Each row was made from one small tree. The marks that hang from a mark follow it in brackets, in alphabetical order. Every link used is in the known rows. Write each row's tree.
Known rows
zini(logafa): -1.49  -0.74  0.46  -0.60  -0.50  0.62  -0.19  0.01  -1.56  0.20  0.51  0.05  -1.04  1.05  -0.05  -0.61  -1.60  -0.07  -0.44  -1.46  -1.49  0.70  -1.49  0.36
zetaz(logafa(kote pibes(zofep)) zini): -2.13  -2.15  1.26  -2.59  0.75  1.31  -1.21  0.24  -1.37  -1.83  0.74  -1.50  1.51  -3.52  0.40  0.60  -1.35  -5.38  0.67  -0.59  -1.10  -1.32  0.98  -1.93
zofep(kote(zini) pibes): -3.33  -0.13  -1.08  -2.01  0.88  -1.73  -0.64  -0.45  -1.43  0.58  0.30  -0.65  -0.30  0.54  0.79  -1.01  -3.45  3.61  -0.04  -1.77  -0.56  -0.27  -0.32  -1.44
zofep(pibes(kote(logafa))): -2.71  0.65  -0.57  -0.84  -1.84  -0.37  -0.92  0.83  -0.93  0.35  -0.22  2.06  -0.40  0.10  -1.31  -1.09  -2.02  2.22  -1.38  -1.56  -0.49  1.23  0.32  -2.40
logafa(kote(zini zofep(pibes))): -2.84  -0.66  0.05  -2.15  1.34  -1.53  0.28  1.12  -0.86  -1.02  0.57  -0.79  1.57  -0.69  0.10  2.00  -0.67  0.26  -0.36  -1.07  -1.28  -0.59  1.30  -2.19
pibes(kote(zini) zofep): -2.77  -0.71  0.76  -1.66  -1.70  -2.72  0.57  0.72  -1.73  -0.10  0.40  0.49  -0.45  -1.83  -0.63  -0.16  -1.97  1.40  -0.50  -1.35  -0.68  -2.21  0.35  -1.91
kote(zini(logafa(pibes)) zofep): -2.54  -1.48  1.27  -0.94  0.30  -0.30  -0.54  -0.22  -0.91  -0.33  -0.52  -0.57  -0.79  -0.18  1.27  0.83  -1.20  -1.40  0.48  -1.41  -0.76  -1.51  -0.40  -0.11
kote(logafa(pibes) zini zofep): -0.79  -0.24  0.62  -0.97  -0.40  0.17  -0.10  0.42  0.50  1.72  -1.04  0.61  -0.53  0.29  1.50  0.35  -0.46  0.05  1.00  0.46  0.80  -0.94  2.36  -0.90
kote(logafa zini zofep): -0.48  0.12  0.25  -1.32  -0.45  -0.42  1.00  0.45  0.42  1.59  -0.18  0.34  -0.16  1.34  0.41  -0.32  -0.26  1.53  0.10  0.21  -0.14  -0.16  1.62  -0.96
pibes(kote(logafa zini) zofep): -1.78  -0.05  0.21  -0.85  -2.78  -2.03  1.24  0.97  -0.84  0.87  0.03  2.37  -0.75  -0.46  -0.47  -1.03  -1.71  1.81  -0.89  -0.67  -0.41  -1.13  1.16  -2.77
pibes(kote(logafa zofep)): -1.87  -0.02  0.23  -1.17  -1.32  0.05  -1.85  0.42  0.26  0.25  -1.13  1.51  -0.27  -0.27  -2.77  -1.25  -0.67  0.56  -1.47  -1.21  -0.65  -0.38  0.64  -1.58
zofep(kote pibes): -3.75  -0.20  -1.32  -1.81  1.19  -0.37  -2.85  -0.72  -1.50  -0.36  -0.21  -0.63  0.35  0.49  -0.45  -1.40  -2.80  2.57  -0.53  -2.00  -0.82  0.14  -0.50  -1.22
zetaz(logafa(kote(zofep))): -1.82  -1.39  1.41  -2.05  1.79  -0.48  -0.55  0.05  -0.86  -1.60  0.80  -1.62  1.84  -1.77  -0.29  -0.03  -0.16  -3.44  -0.28  -0.86  -0.62  -1.25  0.74  -0.57
zini(logafa(pibes)): -2.14  -0.95  1.01  -0.16  -0.41  1.44  -1.16  -0.16  -1.35  0.31  -0.17  0.14  -1.12  0.32  1.02  -0.06  -1.65  -1.59  0.47  -0.88  -0.52  -0.39  -0.49  0.47
pibes(zofep): -1.65  -1.08  0.20  -1.52  -0.24  -0.38  -0.56  0.06  -1.94  -0.13  0.07  -0.82  0.63  -1.02  -0.43  0.03  -0.11  0.29  -0.60  -0.63  -0.74  -0.95  0.61  -1.30
zini(logafa(kote pibes)): -1.96  -0.75  1.08  0.33  -0.09  1.47  -0.54  1.01  -1.11  -0.23  0.69  0.90  -0.93  -0.54  0.83  0.88  -2.21  -3.33  0.21  -0.07  -1.16  -0.73  -0.11  -0.23
logafa(kote): -0.74  -0.07  0.56  -0.81  -0.06  0.65  0.51  1.51  -0.53  0.52  1.23  0.33  0.16  -0.46  0.07  0.61  -1.08  -0.93  0.12  0.72  -0.73  -0.33  1.14  -0.34
zetaz(logafa(kote(zofep) pibes) zini): -1.79  -1.93  1.38  -3.12  1.74  2.15  -2.21  0.07  0.03  -2.13  -0.18  -2.08  1.50  -2.88  -0.46  0.65  -0.69  -5.78  0.90  -0.74  -0.90  -1.10  0.82  -0.97
zetaz(zini(logafa(kote))): -1.11  -0.66  0.37  -1.60  -0.65  2.60  -0.33  0.71  -0.57  -0.61  0.64  -0.10  -0.53  -0.29  -0.79  0.80  -2.11  -2.52  -0.61  -0.78  -3.08  0.72  -1.67  -0.68
zetaz(logafa zini): -0.55  -0.87  0.77  -3.12  0.26  1.66  0.07  -0.72  -0.81  -0.13  0.64  -2.57  0.07  -0.94  0.18  -1.08  -1.49  -1.29  0.78  -1.41  -0.75  0.37  -0.68  0.03
zini(logafa(pibes(kote))): -3.17  -0.85  1.15  0.00  -1.40  0.09  -2.04  0.26  -1.33  -0.43  -0.26  1.10  -1.74  -0.90  -0.59  -0.52  -2.88  -1.56  -0.31  -1.71  -0.95  -1.12  -1.10  -0.22
kote(logafa zini zofep(pibes)): -1.92  0.19  -0.60  -1.98  -0.09  -0.85  0.54  0.32  -0.46  0.59  -0.47  0.20  0.63  0.93  0.43  0.23  -0.57  2.61  -0.64  -1.14  -0.70  0.88  1.15  -2.45

Write each row's tree
-1.70  -1.07  0.49  -1.69  -0.64  3.28  -1.74  -0.30  -0.82  -0.20  -0.44  -0.74  -1.20  -0.29  0.28  0.28  -2.32  -2.28  0.58  -1.27  -1.64  0.34  -1.19  0.08 -> zetaz(zini(logafa(pibes)))
-1.75  -0.09  -0.83  -1.31  -0.73  -1.46  -0.16  -0.13  -0.77  1.49  -0.38  1.24  -0.62  0.71  0.48  -1.90  -2.42  2.60  -0.67  -0.24  -0.56  -0.79  0.98  -2.48 -> pibes(zofep(kote(logafa zini)))
-2.59  -1.87  0.59  -1.65  -0.37  2.53  -1.94  0.81  -1.50  -1.88  -0.42  0.24  0.21  -1.95  -0.55  1.68  -1.70  -4.75  -0.38  -0.82  -2.86  -0.63  -0.45  -2.17 -> zetaz(zini(logafa(kote pibes(zofep))))
-2.35  0.48  -1.55  -1.23  -0.11  -0.85  -0.18  -0.10  -0.55  1.61  -0.25  1.20  -0.74  2.09  1.09  -1.58  -3.10  3.96  -0.36  -1.02  -0.34  0.77  0.40  -2.06 -> zofep(kote(logafa zini) pibes)
-3.72  -1.48  0.21  -1.54  1.22  -0.05  -1.69  0.46  -1.87  -2.46  0.12  -0.24  1.47  -0.57  -1.30  1.54  -0.99  -1.76  -1.92  -2.42  -3.01  0.63  -1.27  -1.95 -> zini(logafa(kote(zofep(pibes))))
-0.78  0.83  -0.94  -0.68  -0.74  -0.54  0.46  0.13  0.46  2.64  -0.27  1.34  -1.47  1.91  1.21  -2.47  -3.11  3.21  0.18  0.27  0.13  0.01  0.70  -0.87 -> zofep(kote(logafa zini))
-1.32  -0.33  0.38  -0.51  -0.02  1.69  -2.00  0.43  0.17  0.75  -1.64  0.58  0.08  -0.02  -0.08  -0.23  0.10  -0.97  0.25  0.18  0.40  -0.21  2.24  -0.70 -> kote(logafa(pibes) zofep)
-3.19  0.02  0.30  -1.53  -0.97  -2.23  0.35  0.72  -1.42  0.05  0.57  0.20  -0.49  -0.66  0.02  0.04  -2.65  2.89  -0.36  -2.04  -0.58  -0.75  -0.03  -2.02 -> zofep(pibes(kote(zini)))
-2.13  -0.06  0.12  -0.84  -2.48  -0.80  -0.78  0.71  -0.97  0.39  -0.46  2.02  -0.31  -0.97  -2.07  -1.48  -1.16  0.81  -1.86  -0.64  -0.90  -0.60  0.88  -2.59 -> pibes(kote(logafa) zofep)
-1.83  0.29  -0.66  -0.10  -0.41  1.38  -2.60  -0.18  0.26  1.78  -1.12  1.58  -1.19  0.98  0.72  -2.27  -2.69  0.50  0.57  0.24  0.61  -0.59  1.17  -0.54 -> zofep(kote(logafa(pibes)))
-1.94  -2.09  0.89  -2.97  0.54  1.37  -1.51  -0.89  -1.96  -1.29  -0.08  -2.39  0.71  -2.93  0.49  -0.28  -1.15  -3.39  0.96  -1.68  -0.44  -1.06  0.51  -1.30 -> zetaz(logafa(pibes(zofep)) zini)
-1.58  -0.81  1.26  -1.00  0.92  -0.52  -0.15  1.22  0.08  0.04  0.14  -0.22  0.55  -1.58  1.14  1.92  -0.82  -2.55  1.44  0.74  -0.06  -2.31  2.31  -0.49 -> logafa(kote(zini zofep) pibes)
-0.10  0.42  0.45  0.13  -1.32  0.53  1.58  0.98  0.27  2.63  -0.10  1.62  -1.60  1.21  2.84  -0.30  -1.64  0.83  1.56  0.95  1.36  -0.30  2.47  -0.54 -> kote(logafa(pibes) zini)
-1.98  -0.93  1.19  -1.02  1.02  0.82  -2.21  0.90  0.01  -0.80  -0.21  -0.34  1.10  -2.06  -0.43  1.54  -0.23  -3.41  0.48  0.36  -0.54  -1.80  1.94  -0.46 -> logafa(kote(zofep) pibes)
-0.76  0.92  0.42  -0.53  -2.76  -1.07  1.68  1.24  0.36  2.15  0.26  2.23  -1.82  0.71  0.13  -1.31  -2.59  2.54  0.00  0.00  0.16  -0.61  0.92  -1.09 -> pibes(kote(logafa zini))
-2.38  0.89  -0.20  -0.89  -2.06  -1.64  1.13  1.12  -0.71  0.97  0.28  2.03  -0.92  0.61  0.21  -0.73  -2.46  3.42  -0.62  -1.26  -0.23  0.30  0.49  -2.59 -> zofep(pibes(kote(logafa zini)))
-2.61  -1.77  1.02  -0.74  -0.48  -0.95  0.36  0.14  -2.41  -0.18  -0.03  0.28  -0.92  -0.73  1.87  0.72  -1.69  -1.24  0.29  -1.36  -0.73  -1.51  -0.03  -1.12 -> kote(zini(logafa(pibes(zofep))))
-2.02  -1.14  0.82  -1.15  0.61  0.43  -1.18  0.58  -0.76  -1.45  0.19  -0.10  0.62  -0.29  -1.53  0.91  -0.53  -2.55  -1.27  -0.93  -2.62  -0.27  -0.90  -0.68 -> zini(logafa(kote(zofep)))
-2.67  -1.68  1.24  -0.60  0.78  1.12  -2.16  0.71  -0.86  -1.64  -0.53  0.31  0.54  -1.25  -0.59  1.34  -0.84  -4.22  -0.46  -0.70  -1.60  -1.26  0.02  -0.67 -> zini(logafa(kote(zofep) pibes))
-1.01  -1.31  1.39  -2.20  0.77  2.34  -0.40  0.49  -0.47  -0.96  0.77  -1.50  0.47  -2.27  0.95  0.05  -2.07  -4.97  1.46  -0.29  -0.31  -0.62  0.91  -0.43 -> zetaz(logafa(kote pibes) zini)
-3.18  -1.09  1.32  -1.63  -1.12  -1.79  -0.49  0.04  -1.10  -0.84  -0.35  0.24  -1.10  -0.38  -1.31  -0.17  -2.04  0.40  -1.18  -2.60  -1.92  -1.56  -1.74  -0.79 -> pibes(kote(zini(logafa) zofep))
-4.22  -1.81  1.14  -0.49  -1.35  -0.63  -2.61  -0.11  -2.55  -1.42  -0.65  1.35  -1.03  -2.16  -1.07  -0.07  -2.06  -2.23  -0.98  -2.52  -1.53  -1.92  -0.97  -1.51 -> zini(logafa(pibes(kote zofep)))
-1.66  0.08  0.62  -1.34  -1.86  -1.34  0.11  0.67  0.43  0.90  -0.77  1.55  -0.70  -0.04  -1.13  -0.75  -1.18  1.60  -0.71  -0.80  -0.39  -0.91  0.93  -1.63 -> pibes(kote(logafa zini zofep))
-2.69  -0.60  -0.01  -2.42  1.20  -1.52  -0.26  0.00  -1.33  -0.58  0.12  -1.64  0.94  -0.11  0.37  1.06  -0.62  2.12  -0.10  -1.81  -0.78  -0.23  0.57  -1.78 -> kote(zini zofep(pibes))
-4.25  -1.75  1.36  -0.92  -0.52  0.06  -3.64  -0.26  -1.14  -1.67  -1.31  0.49  -0.62  -1.66  -1.84  -0.12  -1.73  -2.33  -0.78  -2.64  -1.48  -1.69  -1.14  -0.72 -> zini(logafa(pibes(kote(zofep))))
-1.12  -1.33  0.92  -2.60  0.73  2.49  -1.22  -0.80  -0.78  -0.36  0.26  -2.21  -0.19  -1.77  1.20  -0.57  -1.62  -2.87  1.80  -0.99  0.21  -0.22  0.37  -0.05 -> zetaz(logafa(pibes) zini)
-1.64  -1.10  0.94  -1.75  0.15  -1.02  0.15  -0.09  -1.10  -0.22  0.04  -0.79  -0.65  0.51  0.17  0.54  -1.09  0.16  -0.57  -1.60  -1.74  -0.63  -1.18  -0.14 -> kote(zini(logafa) zofep)
-3.18  -1.25  1.25  -1.10  -0.21  -0.16  -3.51  0.19  -0.38  -0.95  -1.21  0.03  -0.05  -2.45  -1.68  0.17  -0.98  -1.36  0.18  -1.46  -0.15  -2.54  0.76  -0.83 -> logafa(pibes(kote(zofep)))
-3.29  -1.07  1.33  -1.08  -1.48  -2.02  -0.40  0.75  -1.31  -0.09  -0.24  0.60  -0.70  -2.58  0.43  0.32  -2.18  -0.24  0.63  -1.05  0.14  -3.19  1.57  -1.73 -> logafa(pibes(kote(zini) zofep))
-2.98  -0.98  0.52  -0.58  0.38  -0.33  -1.45  -0.63  -1.00  0.53  -0.18  0.41  -1.96  0.84  1.95  -0.95  -4.02  0.31  0.85  -1.13  -0.46  -1.58  -1.16  0.15 -> zofep(kote(zini(logafa(pibes))))
-0.57  -0.61  1.71  -1.36  0.56  -1.55  3.05  0.87  -0.93  0.45  2.42  -0.74  0.01  -0.60  2.53  -0.07  -2.04  -1.51  0.95  -0.03  0.21  -1.09  0.90  -0.09 -> zetaz(logafa(kote(zini)))
-3.41  -1.42  -0.21  -2.99  0.84  1.93  -2.53  0.11  -1.44  -3.02  -0.21  -0.94  1.47  -0.93  -2.13  2.06  -1.29  -2.39  -1.75  -2.69  -4.18  1.49  -1.92  -2.52 -> zetaz(zini(logafa(kote(zofep(pibes)))))
-3.60  -1.74  0.94  -2.13  -0.83  1.99  -4.25  -0.45  -0.51  -1.96  -1.74  -0.31  -0.60  -2.15  -2.59  0.40  -2.06  -2.91  -0.60  -2.95  -2.46  -0.82  -2.03  -1.30 -> zetaz(zini(logafa(pibes(kote(zofep)))))
-2.41  -0.64  1.05  -2.10  -0.69  -2.04  -0.48  0.54  -0.17  -0.32  -0.33  -0.32  -0.28  -1.45  -1.45  -0.09  -1.40  1.32  -0.05  -1.46  -0.73  -2.27  0.15  -0.95 -> pibes(kote(zini zofep))
